Known rows, with every step that occurs
lafog -> rakisab -> tabez -> rupe -> fune: [ -4  -7   8 -38   7  13   0   5  13  -2  -4 -12 -29  16  11  -7 -13  -5
  -5   9   8   2   1   9 -16  -8]
fune -> rakisab -> povo: [ -5   7   0  -3  -4  -5   4  -2   6  12   1  16 -13  -5  25   6   0   8
  -5   6   7   0  19   3  -7  -8]
rakisab -> tabez -> fune: [ -8  -1  11 -23   0  -9  -1  -5  -3  19  -4  -8  -1   1  -6  -4   4   2
   4  -2   8   5  -1   5  -9  -6]
tabez -> lafog -> rakisab: [ -1  -9  14  -9  -3   2   5  -5   4 -23  -1 -14  -9   2  -4   4 -12   7
   0   5   1  -2  -8   8   2   1]
povo -> rupe -> rakisab -> tabez -> lafog -> fune: [ -2  -1   8 -11  -2  -2  17 -16  -1  -9  -1 -13  -8  11 -26  -7  -5   0
   2   2   2  -1 -13   5  -1 -13]
povo -> rakisab -> tabez -> rupe -> fune: [ -2 -10   2 -22   0   9  -9   1   7  39  -4  -6 -27  28  -9  -6 -13  -5
 -12   8   3   4  16   0 -10 -12]
lafog -> rupe -> fune -> rakisab -> povo -> tabez: [-20  -7  -9  -4  -7   0  -2  -1  11  24   0  20 -29  33  31  -4  12  13
  -8  10  -7  -1  23  -2 -17 -16]
povo -> rakisab -> tabez: [  3  -6  11 -12  -4   0  -3   1   0  28  -1   0  -6   8 -14  -2  -2  -6
  -7   1   3   5   6  -2  -2  -5]
povo -> lafog -> rupe: [ -5   2   1  12  -6   4  -3   4   6  -4  -1  -1  -5  10   6 -14   2   3
  -7   4  -8   0  -9   0  -6  -3]
rakisab -> tabez -> rupe -> fune -> povo -> lafog: [ -4  -1  -4 -12   4   5  -2  19  15 -10  -3 -14 -24  27   5 -15  -8  -1
 -18   4   8   6  -3   1 -19 -16]
lafog -> rupe -> fune: [-14  -2  -5   0  -1   7  -3   3   1  18  -1  -3 -13  24  13  -7  -2   1
  -1   1 -10  -2   6  -3  -9  -4]
rupe -> rakisab -> povo -> tabez -> lafog -> fune: [ -7 -12  -3  -4   3 -18  12 -16   8  14  -6   7 -16  22 -20  -6  11  14
  -2   8  -5  -2   6   3  -1  -6]
fune -> povo: [-1 -5 -9  2  1 -1  8 11  0 -7  0 -9  7  6  4  1 -3  0 -4 -7  5  3 -5 -3
 -3 -2]
rupe -> rakisab -> tabez -> lafog -> fune: [ -3  -7  11 -18  -1  -7  15 -13   0   9  -4  -9 -17  15 -23  -9   2  -6
   3   2  -5   1  -4   5  -1  -6]
povo -> lafog -> fune -> rakisab: [ -3  -4  -7 -12  -6  -4   3  -4   8   2   0  13 -21  -5  15  -3   0  20
 -15   5  -6   4 -15   5  -9  -7]
rupe -> fune -> rakisab -> tabez -> lafog: [-10  -2  14 -16 -12   2  -2  -7   3   3   2  -5 -39  24   7   3  -5   2
  -5   6  -2   1  11   4  -9 -19]
tabez -> rupe: [ 3 -1 -3 -7 -1  8  0 -4  6  1 -5 -8 -5  9 -1 -9 -6  0 -1  3  3  1  3  3
 -1 -6]
fune -> povo -> rupe -> rakisab -> tabez -> lafog: [ -1   3   9   5  -4   3  19   0   1 -39   2 -23  -3  15 -17  -8  -7  -9
   2  -3  12   1  -6   1  -2 -13]
lafog -> rakisab -> tabez: [  0  -3  17 -26   3   5   5   6   6 -13   0  -7  -9  -5   5  -2  -3  -8
   0   4   8   2  -6   8  -7   0]
fune -> rakisab -> tabez -> lafog -> rupe: [ -9  -3  20 -10 -24   6   5 -12   4   6  -3 -10 -19  24   8  -9  -1  -4
   3   3  -7   3  10   4  -6 -16]
rakisab -> povo: [ -4   7   0   4   4 -10   1  -1   3  14   0   5  -1   0   4   3   1   5
  -2   4   6  -1  16   1  -4  -4]
rupe -> fune -> povo: [ -8  -6 -15  -3   6   1   3  15   0   3   2  -6  -9  17  10   3  -7   2
  -8  -5   1   1   0  -4 -11  -3]
rakisab -> povo -> tabez -> rupe -> fune: [ -9  -6 -13  -9   7  -3  -7  -1  16  16  -5   8 -24  30   2  -6   6  12
 -10  13   2  -1  19  -1 -13 -13]
tabez -> fune -> rakisab -> povo -> rupe: [-13  10  -4  -6  -4  -8   6 -13   0   7   2   6  -1 -12  21   9  -6  25
  -2   4  18   0   9   7 -11 -16]
rupe -> fune -> rakisab -> tabez: [ -8   1   7 -23  -5   5  -2   3   4  10   3   8 -34  13  22   2   1  -4
  -6   6   2   3  11   3 -15 -13]
fune -> povo -> tabez: [  0 -16 -13   1  -1  -3   4  11   5 -15  -2   0   4  16  -3  -5  10   5
  -5  -4   1   4  -5  -7  -5  -2]
lafog -> rakisab -> povo: [ -4   1   7 -12   9  -4   6   3   9  -3   1   2  -6  -9  12   6  -7   8
  -3   6  10  -2   9   8  -7   3]
lafog -> rakisab -> tabez -> fune -> povo: [ -9 -12   7 -36   5  -5  12   9   1  -6  -4 -19   4  -2   7  -1  -7   3
   0  -6  17   8 -12   8 -17  -2]

Rows
[  3 -15 -14  -5   4   8  16   7  12 -24  -8   0  -7  24  -2 -19   5  -6
  -3   2   3   3  -1  -4  -7  -5] | fune -> povo -> tabez -> rupe -> rakisab
[-11   7   1   9   5  -2  14  -3   2  14  -3   7  -4  12  10 -11   5  -7
   5   3  -1  -3  20   0  -6   0] | lafog -> rupe -> rakisab -> povo
[  5  -3  15 -24   1  10  -1   7  19 -26  -5  -9 -21   2   4 -16  -7   0
 -10  11  10   4 -13  10 -13  -7] | povo -> lafog -> rakisab -> tabez -> rupe
[ -5   3  -8  -2   6 -18   1  -2   8  21  -3   9  -8  -2  -1  -2   1  21
 -16   6   0   1  -2   4  -9  -5] | rakisab -> povo -> lafog -> fune
[  2 -14  -8   3  -1   0   4  11  -3  18   0  -5   7   8  -6   5 -12   4
 -11  -6   4   5   2  -6  -2  -1] | fune -> povo -> rakisab
[ -7  -5  16 -39   4  -4   4  -1   1   2  -3 -10  -4  -7   3  -1  -4   4
   4   2  11   5 -10  12 -12  -2] | lafog -> rakisab -> tabez -> fune
[ -7 -10  -2 -16   8  -6   8  12   7 -26  -1 -12   1  -9  10  -2 -11  21
 -10  -2  12   5 -27   8 -15   1] | tabez -> fune -> povo -> lafog -> rakisab
[ -5  -6 -19  -9   5   8   2  10   6   2  -4 -14 -14  26  10  -5 -14   1
 -10  -1   4   3   4  -3 -13  -8] | tabez -> rupe -> fune -> povo
[ -7   5 -10   4   5   8  -3   2  -1  -9   6  -3  -7   6   1   5  -9  10
  -5   3   5  -4  -4  -1  -7  -9] | povo -> rupe -> fune
[ -2  -6 -12   3   1   0  25  -8  -2 -22  -1 -18   3   9 -17  -2 -13   8
  -3  -6   4  -1 -19   1  -1  -8] | tabez -> lafog -> fune -> povo -> rupe -> rakisab
[ -2 -16 -17  -9   3   9   1   9   4  27  -3 -11 -13  28   0  -2 -22   6
 -16  -1   4   4   8  -4 -10  -8] | tabez -> rupe -> fune -> povo -> rakisab
[ -5  10   1   5  -3  -8   0   2  12  -6   3  19 -20  -5  23   1   2  16
 -14  10   6   1  10   4 -10 -11] | fune -> rakisab -> povo -> lafog
[ -8   0  -9 -17  -3 -12   9  -8   5  32  -1  15 -15  -3  20   6   0  17
  -8   3   1   1   9   5 -10  -9] | lafog -> fune -> rakisab -> povo
[ -2   1  20  -3  -3   0  10  -8   1 -13  -2 -10 -17  15 -18  -9   1 -14
   6   3   1   0   4   3   2  -6] | rupe -> rakisab -> tabez -> lafog
[-14   2  13 -10   1  -4   6  -2   4   3  -5  -1 -11  13  -2 -24   8  -3
   1   3  -1   4  -8   5 -16  -7] | povo -> lafog -> rupe -> rakisab -> tabez -> fune
[-4 10  1  5 11 -7 11 -1  2  3  0 11 -7 -3  4 -2  3 -5  2  4  6 -3 17  2
 -4  2] | rupe -> rakisab -> povo
[  0   1 -12   9   0   5  10   8  -1 -27   3 -14  14  -1   1   2  -9   5
  -6  -7  12   1 -10  -3  -4  -6] | fune -> povo -> rupe
[ -2  -4   3 -32  -9  -4   8  -5   2  20  -3   6 -19   3  12  -1   4   1
  -4   1  -1   6  -3   5 -10 -11] | lafog -> fune -> rakisab -> tabez
[ -8  -2 -13   6   7  -1  -2  19   7 -15   3  -5 -15  15   9  -2  -6  11
 -17  -1   1   2  -9  -4 -14  -6] | rupe -> fune -> povo -> lafog
[-12   2   4  -1   5   1   3  -6   8 -18   4 -15 -17   8   2  12 -18  21
  -7  11  13  -7   4   9  -7 -11] | tabez -> lafog -> rakisab -> povo -> rupe -> fune
[ -6 -14 -15  -1   4   1  -1  13  -3  24   2  -4  -9  20   0   7 -15   7
 -16  -4   3   3   5  -6  -8  -3] | rupe -> fune -> povo -> rakisab
[ -3  -8   9 -20  -9  -9   4 -14   1  21  -5 -15 -10  17 -22  -4   0   5
  -1   0  -4   3  -5   5  -2 -11] | rakisab -> tabez -> lafog -> fune
[  2 -11  19  -5 -12  -3  -4  -8   0  22  -1 -11 -11  19 -26   0  -7  -1
  -5   3   0   3   9   1   3  -9] | povo -> rakisab -> tabez -> lafog
[  0   3  13 -11   5   2  11   3   0  -8   0   3 -11   5  -5 -10   7 -19
   5   2   4   1   6   1  -4  -1] | rupe -> rakisab -> tabez
[-14  -2  13 -19   0  -2  12  -6  -3  21  -6  -6  -4  15   0 -18   6 -12
  12  -2   0   2   1   4 -11  -4] | lafog -> rupe -> rakisab -> tabez -> fune
[  4  -7   7 -23   2  10   7  19  20 -36  -5 -18 -14   7   8 -15 -11  -1
 -15   5  15   7 -16   8 -16  -7] | fune -> povo -> lafog -> rakisab -> tabez -> rupe
[ -1  -4 -20  -4   8   1  26   3  -3 -15   0  -5   7   1  -4  -4  -8   4
  -3  -8   7   1 -20  -1  -6  -2] | lafog -> fune -> povo -> rupe -> rakisab
[  3   1  -2  -5   6  10  11  -4   6 -11  -5   0 -13   7  -1 -15  -5 -11
   3   5   1   0   3   2  -2  -1] | tabez -> rupe -> rakisab
[ -7  -2   3 -13   2 -12   0  11   3  -5  -3 -13   1   4  -3  -9   1   9
  -9  -4  11   9 -12   3 -15 -10] | rakisab -> tabez -> fune -> povo -> lafog
[ -2   4 -10  -7  12  -7  13  -4  15   9  -7   8 -20   6  -3 -18  -3  10
 -12  11   3   0   3   7 -11  -6] | tabez -> rupe -> rakisab -> povo -> lafog -> fune
